Each row was made from one path, in order. Every step used is in the known rows, and no mark comes twice. Write each row's path.
(in the rows, 128 means zero)
Known rows
Z > N > J > S: [198  99 154 127 138  99 113  97 107 147 135 159  99 100 181 154 103  87
 118 120 136 151 148 171 137 128 126 140 120]
R > K > Y: [117 177  79 138 158 111 124  87 170 146 111 157 144 124 153 113 112 146
  44  84 160 138 135 101 126 149 127  78 123]
Z > B > J > K > Y: [ 98 141 144 120  93 137 181 120 156 181 108  99 167 130 179 120 113 155
 118 121 169 108 153 130 105 100 133  74 121]
B > Z > N > J: [173 107 142 129 155 174 130  98 105 121 110 156 116 114 152 130 131 113
 131 135  82 118 128 107 167 147 124 167 120]
S > J: [110 140  84 135 149 104 132 108 145 133  94  54 113 138 113 196 102 145
 189 177 115 169  63 144 137 151 126 107 104]
N > J > Z > B: [181 137 159 119  92 184 145 136 145 116  67 139 115 110  90 106 150 136
 169 149 124  93 142 142 149 145 153  90 108]
K > J > Z > N: [ 98 119 150 139 131 114 124 136 136 147 132 111 121 164  84 100 107 180
 119 177 155 147 139  94 122 139 121  83 120]
K > B > Z: [141 141 110 116 120 176 122 116 138 131 126 125 150 149  62 128  99 130
 129  72  75 123 114  98 134 136 142 153 146]
K > J > B > N: [ 80 160 145 135 132  93 112 199 131  54 113  93 112 134 115 135 107 139
 106 165 139 159  85 116  81 126 102 101 162]
Z > N: [123 112 115 120 144 120 121  83 120 147 148 123 154 111 123 159  77 113
 128 174 125 154  80 106 137 155 144 106 134]
Z > B > J > N: [121 102 156  98  88 107 145 117 111 110 119 116  97 112 100 144 167 117
 146 166 130 106  88 108 119 109 135 149 125]
J > N: [141 111 133 131 143  58 122  79 142 109 180 149 105 152  52 152 140 104
 144 129 150 153  69 106 144 148 135 130 138]
Z > N > J > B: [166 140 176 116 161 139 135 131 106  55 107 160 107 116 153 117 106 102
 148 159 122 125 112 147 163 141 131 132 149]
S > B > Z > N > J: [154  92 130 127 155 190 151  84  90 106 110 119 114 183 167 119 124 106
 179  98 115 103 186 116 164 143 116 206 128]
S > B > J > Z > N: [ 60  47 123 110 104 154 148 139  89 157 161  76 137 191 145 121 158 145
 152 177 153 121 172 119 148  97 124 166 147]
Z > B > J: [105 114 135  99  91 173 142 130 133 138  65  84 131  79 133 179 127 127
 151 193 119 111  75 130 122 110 130 105 118]
Z > B > N > J > K: [156 149 140 120  90 109 142 177 126 133 152 141 165  68 181 132 114  91
 128 129 143 113 108 147  98 126 146 117 122]
Z > B > K > J > N: [107 155 164 140 136  91 123 110 138 114 113 159  93 126  82  74 160 147
 124 115 150 104 134  92  90 114 107 123  96]
K > B: [147 165 121 108 107 152 112 111 153 131 117 103 136 134  64 157  55 116
 141  95 104 142  67 125 135 146 148 137 143]
N > J > S > B > Z: [183  74 130 154 149 130 140  87 117 134 122 133  99 178 157 148 171 101
 176  33 134 124 228 169 143 103 115 189 133]
Z > B: [143 142 123 115 109 146 143  86 155 130  84 114 154  84  88 154  81 114
 171 152 127 124  95 120 116 151 153  71 128]
R > K: [116 162  83 134 160  95 102 105 151 161 156 174 140  93 129 157 133 128
  70 123 130 139  85 112 131 140 138 101 126]
S > B: [119 109 109 132 143 126 139  72 146 126 123  79 136 181 105 180  96 107
 203 116 151 141 113 133 137 139 133 132 148]
Z > N > J > B > K: [132 137 162 136 175 155 107 136 103  71 129 195 120 113 179  79 147 111
 120 150 120 113 146 146 154 121 113 148 132]
B > J > Z: [ 82  77 124 126 103 150 117 160 127 156 135 103 121 141  99 160 194 156
 130 199 130 141  88 128 156 105 129 114 129]
N > J: [181 136 145 135 144 160 115 104 142  98  80 123  90 114 123 186 116 101
 171 145 128 146  59 151 165 154 130 135 116]
R > K > B > N: [105 188  66 102  96 110  87 192 117 134 181 139 153  72 136 119 102 109
   6  88 106 132  81 108  89 126 140 163 149]

Write each row's path
[161 108 145 146 164 123 147 113 113 169 187 187 160 132 173 112 135 119
 130  99 119 116 164 119 157 135 126 152 117] -> B > Z > N > J > K
[119 167  81 101 134 147 112 124 103 167 176 191 169 110 132  58 111 135
  22  61  70  99 167  74 123 126 139 173 146] -> R > K > B > Z > N
[135 135 119 145 121 106 165 143 128 120 151  85 145 188 220 114  98  97
 127  54 203 131 175 154 111 134 116 157 138] -> S > B > N > J > K > Y
[ 92 135 130 122  73 134 134 201 142 124 109  87 142 101  86  93 124 166
  97 171 145 122 137  96  70 132 123  72 115] -> K > J > Z > B > N
[150  80 133 143 158 116 105  92  83 156 160 165 116 144 223 106 148  86
 128  66 151 118 234 184 128  96  99 200 116] -> Z > N > J > S > B > K
[170 147 131 105  84 169 130 167 119  89  73 113 119  46 158 153 107  86
 127 162 122 115  74 138 108 148 136 123 118] -> Z > B > N > J
[ 89  99 138  89  69 178 115 178  92 155 151  96 126 146 106 100 128 152
  86 166  99 117 124 114 142  99 134 169 147] -> K > B > J > Z > N
[ 86 101  92 128 129  94 142 130 110 159 151  81 140 152 109 117 131 174
 155 198 124 148 136 118 141 150 135 102 114] -> S > J > Z > N
[121 124 153  96  84 112 114 144 100 107 152 103  72 156  72 144 144 114
 123 122 112 126  60 120 140 107 126 212 147] -> K > B > J > N
[102 154  91 131 129 100 146 148 133 173 167  93 165 172 105 123 110 166
 162  62  82 128 153 129 119 121 136 164 124] -> S > J > K > B > Z
[ 97 133 163 142 179 129 143 130 120  83 120 138 127 163 113  82 113 168
 125 137 103 127 172  85 121 125 102 115 157] -> K > J > B > Z > N
[173 153 173 135 158 144 131 135 140  40  82 153  94 132 116 144 129 106
 172 140 126 137  87 165 162 139 128 120 149] -> N > J > B
[117 119 130 140 167 138 140 117 144  81 145 160 158 150  74 122 151 141
 141 109  91 131 140 102 143 131 134 107 161] -> J > B > Z
[113 160 105 128 126 178 141  77 163 141  73 143 169 111 144  78 106 143
 104  89 144 106 170 104 103 140 128  62 107] -> Z > B > K > Y
[100 121 113 132 110 160 124 131 150 159 143 174 179 102  89  69 180 162
 114 132 122 100 171 107 116 116 141  74 112] -> J > Z > B > K
[202 111 146 144 140  99 114 103 133 137 112 154  85 107 140 187 136  93
 136 102 140 156 119 182 141 125 122 128 118] -> N > J > S
[112 144 114 129 127 159 119  93 146 151 114 154 167  80 123 115 134 126
 128 138 118 104 121 116 104 129 136  89 105] -> Z > B > K
[ 73 145  85 126 134  72 134 196 111  62 137  68 127 119 141 154 126 134
 136 188 109 162  85 148  99 134 120 115 152] -> S > J > B > N
[184  79 148 136 138  94 134  86  93 136 133 124 102 162 197 147 105  78
 161  87 156 133 205 178 130 114 121 180 140] -> Z > N > J > S > B
[ 92 142  94 156 152  39 145 122 148 182 171  83 153 157 128 180 115 151
 191 147 140 167  91 156 125 133 135  99 109] -> S > J > K
[182 157 150 137 125 157 137 138 139 139 158 159 143 151 113 110 121 124
 142  34  93 104 148 142 155 124 134 188 136] -> N > J > K > B > Z
[143 154 157 147 177 155 101 145 129  61 107 189 109 116 150 106 174 116
 136 122 120 122 117 162 161 118 109 141 131] -> N > J > B > K
[146 110 125 130  97 143 106 196 116 106 142 126 112 110 120 137 169 116
  99 166 127 138  94 139 141 144 127 131 123] -> B > N > J > Z
[127  91 134 107  81 115 137 128 132 176 102 107 126  76 162 177 146 120
 120 141 128 124 139 166  98  75 125 107 127] -> Z > B > J > S
[171 112 146 135 127 163 119 131 146 112 108 141 101 139  87 141 162 136
 158 147 129 136 102 140 171 152 141 116 113] -> N > J > Z
[ 52 101 133 153 153 139 115 129 114 148 152 113 126 204 132  54 153 177
 134 120 165 112 227 101 110 107  94 142 117] -> S > B > K > J > Z > N
[ 72 173 101 124  87  99 120 222 139 149 128 143 141  76 123  62 160 175
  22 144 150 100 168  85  58 117 127  78 112] -> R > K > J > Z > B > N
[115 161 120 163 161  35  90 126 153 187 142 168  93 110 146 144 143 153
  47  82 161 158 163 143  81 102 100  93 118] -> R > K > J > S
